Each row was made from one walk, in order. Every step used is in the known rows, and no mark comes twice. Write each row's walk.
Known rows
U/Z/Y: [ 1.62  2.81  1.50 -2.41  0.57 -2.94  2.74  2.21 -0.03 -1.62  1.18  1.34
  1.11  0.21  1.65  0.91  1.16  0.71 -1.79  1.20  3.75  0.60  1.16 -1.09
  0.77 -4.40 -3.15 -2.35 -1.67]
Z/Y/S/L/E/U: [ 0.52  4.78  1.68  1.80  0.42 -1.83  2.21  0.43 -1.41 -3.20  0.39  1.47
 -0.46 -2.38  0.73 -0.24 -0.16  0.74 -0.73 -1.30  5.41 -0.37  4.03 -1.11
  0.93 -0.02  1.18 -2.87 -2.44]
M/L/E/Y/Z: [ 2.09  3.14  1.38  0.25 -0.67 -2.29  1.99  0.46 -0.37 -0.55  0.11  1.30
 -1.64 -1.59  3.68 -1.95  0.16  1.32 -0.17 -1.79  4.90 -1.13  2.54  3.53
  1.26  1.24 -0.12  2.01 -1.98]
E/L/Z: [ 2.34  3.46  3.66  0.38 -0.45 -1.14  0.19  0.55 -0.31 -2.23  0.23  1.06
 -2.73 -1.96  0.96 -0.02 -2.80  1.34 -0.07 -0.27  4.92  0.92  2.74  0.92
 -0.33  1.17 -1.14  1.84 -3.18]
S/L/Z: [ 2.50  0.89  1.58 -0.58  0.10 -0.39  0.01 -0.29 -1.06 -0.79  0.63  1.32
 -1.15 -3.61  0.50 -0.49 -2.92  1.74  0.65 -0.95  5.16  1.07  2.31  1.21
 -0.24  2.26  0.25  1.25 -3.91]
L/E/U/Z: [ 0.70  3.09  0.15 -1.05 -0.53 -2.68  2.57  0.51 -0.99 -1.66  0.73  1.31
 -2.09 -1.24  2.91  0.31 -2.76 -0.32 -3.24  0.67  7.98  1.63  3.34  0.79
 -0.03 -4.04 -1.59 -2.72 -1.68]
S/L: [ 1.22  1.09 -0.80  0.94  1.56 -1.59  0.89  0.47 -0.82 -0.57  1.00  0.73
  0.39 -3.90 -1.52 -5.85  0.39  1.23  1.27  0.42  3.68  0.18  2.29  0.24
  0.32  0.46  0.80 -2.06 -2.13]
S/L/E/U/Y/Z: [ 1.54  3.87  0.67  0.39  0.81 -1.98  1.45 -0.39 -1.22 -1.33  0.55  0.76
 -1.17 -1.77  3.44 -0.49 -1.48  0.64  0.40 -1.11  5.22 -1.55  3.06  1.27
  1.26 -1.48  0.21  1.82 -2.08]
U/Z/Y/S: [-0.44  1.47  3.47  3.10  1.93 -3.12  3.42  1.44 -0.29 -0.92  0.36  1.08
  0.79 -0.13  2.68  1.20  3.44  0.65 -1.06 -1.69  1.95  1.58  1.70 -0.49
  2.31 -1.59 -3.45 -2.08 -1.71]
S/L/Z/U/E/Y: [ 1.71  5.40 -0.65 -1.79 -1.34 -0.59  2.59  2.34 -0.63 -4.18  1.46  0.53
 -0.25 -1.03 -0.20 -4.00  0.95  0.70  0.23  1.39  4.42 -0.23  3.27  1.10
  1.22  3.65  1.29 -4.51 -1.71]
M/U: [ 0.07  0.62  0.97 -0.99 -2.74 -1.92  3.60  3.53 -0.25 -1.07  0.89  1.54
 -0.28 -1.69  2.62 -6.42 -0.56  1.02  0.55 -1.56  1.64  1.33  1.89 -0.39
  1.37 -0.94 -1.63  0.61  0.64]
Y/L/E/U/S: [-1.35  3.14  0.52 -0.19 -0.04 -1.66  3.38  2.45 -0.12 -0.11  0.86  1.22
 -3.00 -0.01  0.29 -2.00 -1.22  1.01 -1.75 -0.88  7.09  0.14  4.01  1.37
  1.26 -1.41 -2.77 -2.83 -1.88]
E/L/Z/U: [ 2.85  3.65  2.93  0.05 -2.15 -1.46  2.36  2.59  1.22 -2.59  1.48  0.59
  1.78 -1.47  2.40 -0.43 -0.94  2.24 -0.19 -0.99  1.94  0.40  3.31 -1.05
  1.04  1.28 -1.40  1.23 -2.21]
M/L/Z: [ 1.72 -0.49  2.17 -2.25 -0.42 -1.45  1.98  0.95 -0.30  0.21 -0.32  2.18
 -2.63 -2.05  3.67 -0.33 -2.72  1.61 -0.29 -2.97  3.99  1.51  1.33  1.61
 -0.01  0.77 -0.58  1.95 -3.21]
U/Z/Y/L: [ 2.26  1.75  2.61  2.62  0.61 -3.10  5.10  2.23  0.66  0.14  0.87  1.39
 -0.26  0.71 -0.19 -1.95  1.42  0.59 -0.09 -3.16  4.65  0.33  2.13  0.53
  0.54 -1.56 -3.12 -1.37 -1.18]
S/L/Z/U/E: [ 0.76  5.24 -0.53 -2.39 -1.07 -1.05  3.78  2.54 -0.66 -0.77  1.38  0.82
  1.09 -1.24  1.80 -3.91 -1.41  1.00 -0.92 -2.45  3.48 -0.05  2.96  0.17
  1.35  0.10 -0.40 -0.72 -1.95]
M/Y/L/Z: [ 2.81  0.29  3.69  1.32 -0.93 -1.23  3.68  1.65 -0.47  1.14 -0.07  2.07
 -1.95 -1.28  2.50  1.07 -3.00  1.52  1.01 -6.13  4.79  1.14  2.13  1.85
 -0.93  1.54 -0.55  2.32 -2.88]
E/U/S/L/Z/Y: [ 1.87  3.18  2.44 -2.78  0.37 -0.97  1.14  1.55 -0.38 -2.76  1.19  1.32
 -0.15 -1.02 -0.08  2.05  0.28  1.48 -0.31  0.65  4.27 -0.35  1.90 -1.17
  0.64 -0.33 -1.09 -0.96 -3.48]
E/Y/M: [ 0.12  2.30  0.60  2.33  0.28 -1.89  3.06  1.18 -0.12 -1.39  0.07  0.34
  3.09 -1.79  0.52 -1.63  1.45  2.14  1.64 -0.46  4.18 -0.17  2.68  2.15
  0.39  2.64  1.03 -2.87 -2.04]
Z/Y/S/L/E: [ 2.41  2.82  1.67  2.99  1.40 -1.07  1.61  0.63 -1.46  0.14  0.19  1.72
  2.20 -2.67  0.82 -3.30 -0.33  1.07 -0.12 -3.45  4.65  0.17  2.54  0.54
  1.18  0.17 -0.71 -1.33 -3.49]
E/U/Z/Y: [ 0.96  3.79  1.57 -2.49  0.21 -3.08  2.83  1.99 -0.18 -3.17  1.19  1.27
  0.04  0.16  1.64  2.12  1.14  0.40 -2.03  1.85  4.47  0.28  1.94 -1.78
  0.65 -4.18 -2.13 -3.10 -1.46]
Z/Y/M: [ 0.16  2.53  1.85  1.40  1.11 -2.48  3.67  1.72  0.12 -0.05  0.09  0.74
  5.20 -1.11  1.36  0.41  1.67  2.51  1.03 -2.22  2.64 -0.76  1.64  0.07
  0.58 -0.84 -0.63 -0.74 -2.39]
Y/M/L/E/U/S: [-1.90  2.34 -0.04 -1.44  0.32 -1.59  3.35  2.42 -0.07  0.40  0.39  1.10
 -1.79 -0.49  1.54 -2.22 -0.90  1.01 -1.88 -0.86  6.47  0.10  3.22  1.68
  1.19 -1.80 -1.95 -2.60 -2.28]
E/U/Z/Y/S: [-0.86  2.07  3.52  3.02  1.71 -3.18  3.53  1.22 -0.39 -1.86  0.36  1.04
  0.02 -0.20  2.55  2.04  3.40  0.45 -1.27 -1.18  2.41  1.39  2.26 -0.84
  2.23 -1.59 -2.76 -2.57 -1.54]
L/Z/U/Y/M: [ 1.30  1.69  1.02  1.28  0.58 -1.28  3.56  1.59  0.05 -0.62  0.45  0.26
  5.43 -1.07  3.14  0.25 -0.84  2.13  1.76 -2.38  3.10 -0.12  2.28  0.38
  0.92 -0.08 -0.20 -0.66 -2.68]
S/L/E: [ 2.77  2.86  0.01  1.27  0.60 -0.96  1.12  0.54 -1.50  0.47  0.34  1.78
  1.52 -3.32  0.51 -4.76 -2.48  1.31 -0.11 -2.50  5.95  0.05  2.81  1.01
  0.32 -0.10 -0.05 -1.16 -3.25]

Which walk is each row?
[-0.78  0.24  2.47  3.72  1.20 -1.91  3.57  2.01 -0.91 -1.44  0.18  1.02
  0.09 -0.44  3.55 -2.99  1.64  0.27  1.22 -2.42  0.97  1.75  1.99 -0.48
  2.95 -0.37 -2.30 -1.83 -0.59]
M/U/Y/S
[ 0.73  2.05  3.64  4.44  1.56 -1.69  2.86  1.60 -0.13 -2.38  0.44  0.44
  0.88 -0.28  3.19 -0.30  1.62  0.73  0.92 -1.92  1.14  1.30  2.68 -0.84
  2.68  0.67 -2.20 -1.56 -1.94]
E/L/Z/U/Y/S
[ 1.15  3.21  1.03 -0.29  0.63 -2.52  2.39  0.15 -0.84 -0.81  0.05  1.19
 -1.86 -0.98  4.95 -0.50 -1.36  0.57 -0.07 -2.08  4.69 -1.31  2.60  1.39
  1.37 -2.29 -0.16  2.20 -1.84]
M/L/E/U/Y/Z
[ 2.28 -0.06  2.58  0.99  0.30  0.06  0.76  0.13 -1.30 -1.42  0.59  1.10
 -1.04 -2.95  1.57 -1.29 -1.85  0.78  1.25 -2.08  3.93  1.67  2.01  0.88
  0.81  2.45 -0.20  1.28 -3.38]
M/U/Y/S/L/Z
[ 0.34 -1.10 -0.07 -0.10  2.01 -2.41  4.38  1.92  0.07  1.17 -0.73  1.23
  1.33 -1.23  3.50 -5.05  0.73  0.85  1.09 -3.02  2.30  0.28  0.50  1.49
  0.50 -1.87  0.40 -1.41 -1.88]
U/Y/M/L
[ 0.80  2.16  0.03 -1.60 -0.36 -2.76  3.04  0.76 -0.78 -1.28  0.46  1.47
 -2.56 -1.23  3.40 -0.85 -2.37 -0.62 -3.29  0.15  7.50  1.72  2.79  1.10
 -0.07 -4.17 -1.29 -2.56 -1.70]
M/L/E/U/Z
[ 3.05  3.80 -0.16  0.67 -0.29 -0.66  0.91  1.08 -1.15 -3.22  0.70  1.30
 -0.12 -2.27 -0.89 -4.23  0.05  0.98  0.72  1.18  6.14 -0.08  3.21  1.68
  0.60  3.25  1.27 -4.83 -2.53]
S/L/E/Y
[ 0.15  0.31  0.82  4.27  2.59 -1.69  1.44  0.02 -0.97 -0.20  0.59  0.53
  0.47 -3.76 -0.78 -4.95  2.35  0.90  1.30 -1.19  2.46  0.87  2.38  0.56
  1.36  1.65  0.14 -2.10 -2.30]
Y/S/L
[ 2.14  3.93  1.26 -2.04  0.46 -2.30  2.29  1.46 -0.58 -2.91  1.20  1.29
  0.70 -0.61  0.91  0.90  0.59  0.15 -2.04  1.20  5.40  0.05  2.01 -1.37
  0.39 -3.79 -1.41 -3.07 -2.25]
S/L/E/U/Z/Y
[ 2.81  1.89  2.20  0.83 -1.47 -0.77  2.31  1.85  0.65 -2.61  1.69  0.53
  2.56 -2.34  1.84 -0.53  0.56  2.18  0.64 -1.24  1.91  0.74  3.19 -0.39
  1.63  3.86 -0.17 -0.45 -2.67]
E/Y/S/L/Z/U
[ 0.61  1.02 -1.25 -0.64  0.92 -0.87  1.63  2.24  0.34 -0.01  1.99  0.09
  1.16 -2.65 -1.55 -6.35  1.17  1.39  0.28  1.21  3.37  0.05  2.59  0.33
  1.34  0.17 -1.17 -2.61 -2.17]
Z/U/S/L
[ 2.53  1.70  3.10  1.39 -0.24 -1.09  2.77  0.56 -0.60 -1.55  0.33  1.63
 -2.83 -0.63  1.58  1.47 -3.39  1.05  1.01 -3.27  6.20  0.81  3.15  0.96
  0.03  1.72 -0.77  0.73 -2.93]
E/U/Y/L/Z
[-1.73  2.53 -0.12 -2.22  0.10 -1.69  2.93  2.63 -0.14 -0.16  0.60  1.41
 -3.20 -0.34  1.40 -2.59 -0.99  0.84 -2.20 -0.13  6.29  0.31  3.25  1.17
  1.31 -2.22 -2.42 -2.97 -1.97]
M/L/E/U/S
[-0.27  0.14  1.20  0.60 -2.30 -1.74  4.45  3.16 -0.07 -0.10  0.47  0.96
  2.58 -1.94  2.78 -5.85 -0.24  1.43  1.27 -3.12  1.80  0.88  1.76  0.73
  1.00 -0.36 -0.77  1.32  0.04]
Y/M/U
[ 0.97  2.65  0.95  0.12  0.91 -2.61  1.87  0.37 -0.63 -0.13  0.48  0.80
 -0.84 -0.96  4.16 -0.45 -0.88  1.15  0.68 -1.10  3.64 -1.03  2.16  1.52
  1.57 -2.02 -1.51  2.60 -1.52]
U/Y/Z
[ 3.02  1.65  3.35  1.70 -1.08 -0.99  2.55  0.77 -0.19 -1.37  0.38  1.64
 -2.79 -1.05  0.45  0.51 -2.04  1.60  1.01 -2.82  6.13  0.98  3.12  2.37
 -0.02  4.26 -0.63  0.50 -2.93]
E/Y/L/Z
[ 2.42  0.97  1.95 -1.79 -2.03 -1.69  3.59  2.88  1.20 -0.79  1.10  1.36
  1.90 -1.53  4.19 -0.78 -0.84  2.43 -0.30 -2.80  1.26  0.81  2.34 -0.62
  1.22  1.03 -1.03  1.21 -2.21]
M/L/Z/U
[-0.34  1.28  2.37  4.21  1.74 -2.21  3.72  1.94 -0.23 -1.55  0.52  0.67
  1.92 -0.26  3.51 -0.89  2.26  1.01  1.00 -2.34  0.59  1.26  2.55 -1.15
  3.13  0.01 -2.28 -2.75 -1.32]
Z/U/Y/S
[-0.45  2.50  0.31 -1.88 -1.08 -1.73  3.05  3.48  1.41 -0.14  1.94  0.16
  0.08  0.15  1.95 -2.22  1.35  1.98 -1.12  0.90  3.33 -0.38  3.10  1.46
  2.56 -0.13 -3.65 -0.74 -1.32]
E/Y/Z/U/S
[ 3.09  2.09  0.38 -1.32  0.28 -0.63  2.01  2.10 -0.27 -2.86  1.49  0.73
  2.37 -0.85  2.50 -1.08 -1.57  1.16  1.39  0.02  2.75  0.26  2.32 -1.58
  1.41 -0.49 -0.63 -1.98 -2.39]
S/L/Z/U/Y
[ 0.03  4.23  0.06 -2.31 -1.27 -0.68  4.41  2.95 -1.35 -0.50  0.75  0.90
  1.26 -1.16  1.60 -6.32 -0.83  0.12 -0.04 -3.39  3.49 -0.03  1.67  1.03
  0.97 -0.86 -0.04  0.35 -1.22]
S/L/Z/Y/M/U/E
[ 0.02  3.70  4.78  3.16  1.59 -2.03  2.83  1.41 -0.60 -1.79  0.02  1.05
 -0.30 -0.18  1.85  0.97  2.50  0.78 -0.34 -2.77  1.83  0.79  2.10 -0.29
  2.18  0.57 -2.50 -0.49 -2.56]
U/E/L/Z/Y/S
[-1.14  2.76  0.68 -0.62 -0.19 -1.54  3.94  3.15 -0.35  0.46  0.63  1.41
 -2.70  0.04  1.12 -1.74 -1.25  0.68 -1.54 -2.13  6.46  0.15  3.51  1.33
  0.70 -2.05 -2.18 -2.74 -1.76]
M/Y/L/E/U/S
[ 2.93  2.77  2.68 -1.99  0.41 -1.15  1.01  1.31 -0.48 -2.23  0.98  1.55
  1.08 -1.48  0.25  1.60  0.19  1.81  0.33 -0.40  3.33 -0.23  1.37 -1.17
  0.42 -0.01 -0.89 -0.12 -3.48]
S/L/Z/Y
[ 1.98  4.14  1.53  0.76 -0.88 -2.17  1.51  0.25 -0.62 -1.01  0.40  1.14
 -1.20 -1.62  3.05 -0.65 -0.33  1.59 -0.10 -1.16  5.32 -1.18  3.10  3.26
  1.29  1.51 -0.39  1.91 -1.99]
L/E/Y/Z
[ 0.80  1.23 -0.85 -0.41  0.85 -1.08  1.51  1.77  0.42  0.48  1.98 -0.10
  0.81 -2.75 -0.78 -5.77  1.23  1.43  0.16  0.68  3.45 -0.48  2.63  1.12
  1.46  0.09 -1.25 -0.76 -2.25]
Y/Z/U/S/L
[-1.54  0.65  0.66 -2.13 -1.01 -1.20  3.91  4.34  0.59  0.71  1.21  0.66
  0.80  0.10  1.25 -4.68  0.84  1.28 -0.43 -0.59  3.20  0.58  1.63  1.13
  1.84 -2.01 -3.90 -0.70 -0.84]
Z/Y/M/U/S
[ 2.23  2.32  2.12 -0.97 -2.35 -1.55  2.97  2.54  0.90 -1.50  1.50  1.13
  2.65 -1.56  3.53  0.91 -1.44  2.88 -0.17 -1.87  1.89  0.69  3.12 -1.04
  1.29  1.36 -1.52  1.11 -2.23]
L/Z/U
[ 1.94 -0.66  2.10 -1.38  0.46 -1.06  2.45  0.78 -0.40  0.36 -0.56  1.67
 -0.47 -1.73  3.96  0.09 -2.68  1.46  0.60 -3.44  4.18  1.14  1.04  1.98
 -0.18  0.62  0.04  1.71 -3.69]
U/Y/M/L/Z
[ 0.17  0.04 -1.07 -1.09  0.40 -0.55  1.54  2.31 -0.32  0.07  1.67  0.41
 -0.77 -2.83 -1.55 -8.48  0.63  0.57  0.50  0.88  3.86  0.59  1.94  1.02
  1.09 -0.17 -1.19 -1.80 -1.45]
M/U/S/L
[ 2.17  1.79  1.30  0.21  0.54 -1.89  3.72  1.88 -0.52  1.69 -0.76  2.31
  2.67 -1.42  3.60 -3.39 -1.21  1.48 -0.65 -5.21  4.43 -0.13  1.37  1.59
  0.46 -1.60 -0.53 -0.24 -3.17]
Z/Y/M/L/E
[ 0.67  1.65  1.88 -0.05 -0.38 -2.97  3.23  1.67 -0.67  2.08 -0.07  1.32
 -0.40 -1.93  5.46  0.01 -0.38  1.54  0.40 -4.53  2.28 -0.81  1.52  2.15
  0.12 -2.41 -0.13  4.23 -1.20]
M/Y/Z
[ 1.07  3.02  0.81  2.60  0.06 -1.43  2.95  1.04 -0.51 -0.90 -0.19  0.76
  3.68 -1.80  1.07 -1.64  0.14  2.10  1.16 -1.61  5.39 -0.32  2.90  2.46
  0.32  2.39  0.93 -2.51 -2.71]
L/E/Y/M
